Each row was made from one path, in order. Every step used is in the known rows, and no mark comes twice. Write each row's path.
Known rows:
Q, A, L: 26	-15	8	16	-34	-15	9	8	-19	-5	7	-10	14	3	-16	1	-28	-17	26	-5	-9	-6	-8
U, K: 10	-21	3	3	13	-1	-3	-7	-11	-7	6	-6	23	5	-1	5	-2	-5	7	12	17	-14	-5
U, A: 21	-7	9	-6	2	-3	-28	-4	-9	-5	-2	-6	10	1	1	14	-14	-22	-1	2	9	3	2
Z, K, Q, A: -19	-4	5	23	-2	8	2	-5	0	4	12	-2	17	-4	-16	-9	-17	-4	19	29	9	15	-1
L, A, Z: 22	-6	-2	-48	-30	-25	-4	-8	-10	0	-12	-1	-6	5	3	13	24	20	-4	-36	-18	7	17
Q, A: 17	-8	8	17	-1	-11	5	-11	-6	-2	5	-10	13	-4	-7	-2	-11	-10	35	16	3	-3	-12
X, L, K: 28	1	0	-1	44	8	7	-9	12	1	-12	4	3	-3	-1	-1	3	3	33	17	-3	-27	1
L, K: 15	-8	-1	0	15	8	2	-5	-9	8	-6	3	13	-5	-1	0	13	-3	31	22	7	-15	10
X, L, A: 27	1	1	-6	31	-18	-3	-11	17	-3	-17	4	3	0	-3	1	7	22	14	-40	-15	2	4
U, K, Q, A, Z: -27	-25	1	-22	-36	-16	4	11	-12	-14	14	-17	9	9	-12	6	0	-4	8	23	1	-11	-12
U, A, Z, K: 30	1	-7	-17	-30	5	-22	-11	-19	-4	0	-1	6	8	10	12	12	-7	-25	7	1	5	21
K, Q, X, L, A, Z: -15	8	-5	-24	-5	-21	-11	3	19	-1	-12	1	-41	1	17	4	11	16	-45	-51	-17	8	-14
U, A, Z, K, Q: -12	5	-6	-30	-31	9	-28	2	-12	-2	1	1	2	8	-4	11	3	-9	-20	12	2	17	15
L, K, Q, X: -35	2	5	10	14	18	-10	10	1	9	2	3	-15	-13	20	-10	0	-11	-17	17	16	-4	-9
L, K, Q, A, Z: -21	-7	0	-28	-28	-4	9	10	-9	0	7	-8	-2	0	-14	2	17	1	31	33	-1	-15	3
Z, K, Q, X, L: -17	11	-2	41	39	20	-8	-8	20	3	-1	9	-23	-7	18	-16	-14	1	-49	2	9	8	-17
K, Q: -17	-3	7	-12	6	2	-10	-4	-1	1	-5	-1	10	-2	-18	3	-9	-7	20	10	0	11	-9
Z, K, Q, X, L, A: -20	16	-4	30	32	6	-11	0	24	8	-7	13	-20	-7	24	-13	-3	17	-53	-40	0	22	0
U, K, Q, A: -38	-23	9	12	-5	-9	2	11	-4	-11	19	-14	25	4	-15	-4	-14	-14	14	36	14	-6	-16
Z, K: 23	-1	-3	15	10	14	-1	-20	-6	6	-1	4	20	-2	6	-3	0	3	-1	13	8	8	10
Q, A, Z, K: 27	-5	-6	0	-34	1	9	-12	-11	-2	10	-7	7	4	4	-1	9	7	3	15	-1	-2	6
A, L: 25	-15	5	-2	-21	-4	3	3	-18	-2	-3	1	17	4	-8	8	-11	-12	19	-12	-9	-6	2
Q, A, L, K, Z: 54	-13	0	3	-25	-5	11	26	-26	2	14	-9	26	3	8	0	3	-1	18	-4	7	-18	9
U, X, L: 24	14	3	14	44	-2	23	-10	15	-9	-11	1	10	1	4	9	-20	-17	2	-2	10	-12	-16
Q, K: 13	-11	3	11	8	7	0	-17	-7	0	6	-8	-35	-3	-8	-3	1	-3	45	-3	8	3	-12

Which path is each row?
-10	12	-7	7	11	15	-7	-8	16	3	-3	5	-35	1	18	-2	7	8	-52	-3	-7	1	-12 | A, Z, K, Q, X, L
-16	6	0	-7	40	9	0	6	18	1	-10	6	-4	-3	-16	-3	-4	7	26	24	-4	-16	-2 | X, L, K, Q
-13	2	-8	-33	-31	-5	-9	3	-6	5	-6	10	-3	6	-6	3	28	26	-12	-24	-11	26	28 | L, A, Z, K, Q
-15	5	4	10	35	2	10	7	21	-2	2	-3	-1	-3	-17	-9	-4	-1	40	29	1	-20	-12 | X, L, K, Q, A
28	1	-11	-26	-28	-10	-1	-13	-11	7	-8	7	2	4	9	7	25	30	-18	-34	-15	16	31 | L, A, Z, K
-28	6	1	37	10	23	-11	-6	4	7	5	6	-3	-10	19	-12	-4	-7	-52	6	17	20	-8 | Z, K, Q, X
-30	-3	9	19	3	6	-16	1	6	4	0	-1	-18	-9	18	-5	-8	-16	-33	2	11	12	-24 | K, Q, X
-15	1	0	9	7	19	-6	-10	0	7	1	8	13	-2	-8	-6	-4	2	4	20	12	19	10 | Z, K, Q
-11	-7	5	25	-25	4	9	16	-13	0	14	-1	19	4	-24	-13	-27	-11	6	9	-2	14	2 | Z, K, Q, A, L
-23	7	-8	-7	-37	-2	-12	1	-4	8	-2	8	-25	-2	26	-1	24	15	-66	-35	-6	29	13 | L, A, Z, K, Q, X
-15	-8	3	-23	-38	-12	4	3	-2	-5	7	-12	-3	3	-13	10	0	-5	21	14	-9	1	-15 | K, Q, A, Z
-31	-2	6	21	-13	14	-5	35	-13	6	4	4	-16	-7	10	-10	-16	-21	-22	-3	8	-9	1 | A, L, K, Q, X
-9	3	-5	-27	3	-6	12	11	15	-5	1	-5	-12	4	-14	1	8	6	24	27	-14	-27	-10 | X, L, K, Q, A, Z
27	25	-9	-10	6	-9	25	-5	6	-6	-14	11	-2	9	9	9	21	16	-27	-37	-8	3	22 | U, X, L, A, Z, K
28	13	-12	4	7	-4	-3	-9	9	2	-11	7	-25	-1	37	-2	22	25	-62	-48	-11	4	4 | Q, X, L, A, Z, K
-5	10	-9	-27	-1	-7	-2	1	14	-2	-13	11	-9	10	-5	2	18	31	-16	-29	-21	12	18 | X, L, A, Z, K, Q
-28	17	4	20	34	4	31	15	18	-6	3	-3	1	-5	-13	-9	-13	-16	29	33	16	-20	-10 | U, X, L, K, Q, A
20	-13	4	13	-23	-3	15	18	-20	-1	10	-6	14	-1	-11	-6	-8	-13	35	12	-5	-24	4 | Q, A, L, K
-27	-7	6	1	-1	3	5	10	-3	3	9	-4	10	-7	-22	-7	-4	-6	35	40	8	-9	-1 | L, K, Q, A
19	19	3	8	35	-18	20	-7	13	-6	-17	7	8	1	5	9	-5	0	0	-40	-1	3	4 | U, X, L, A
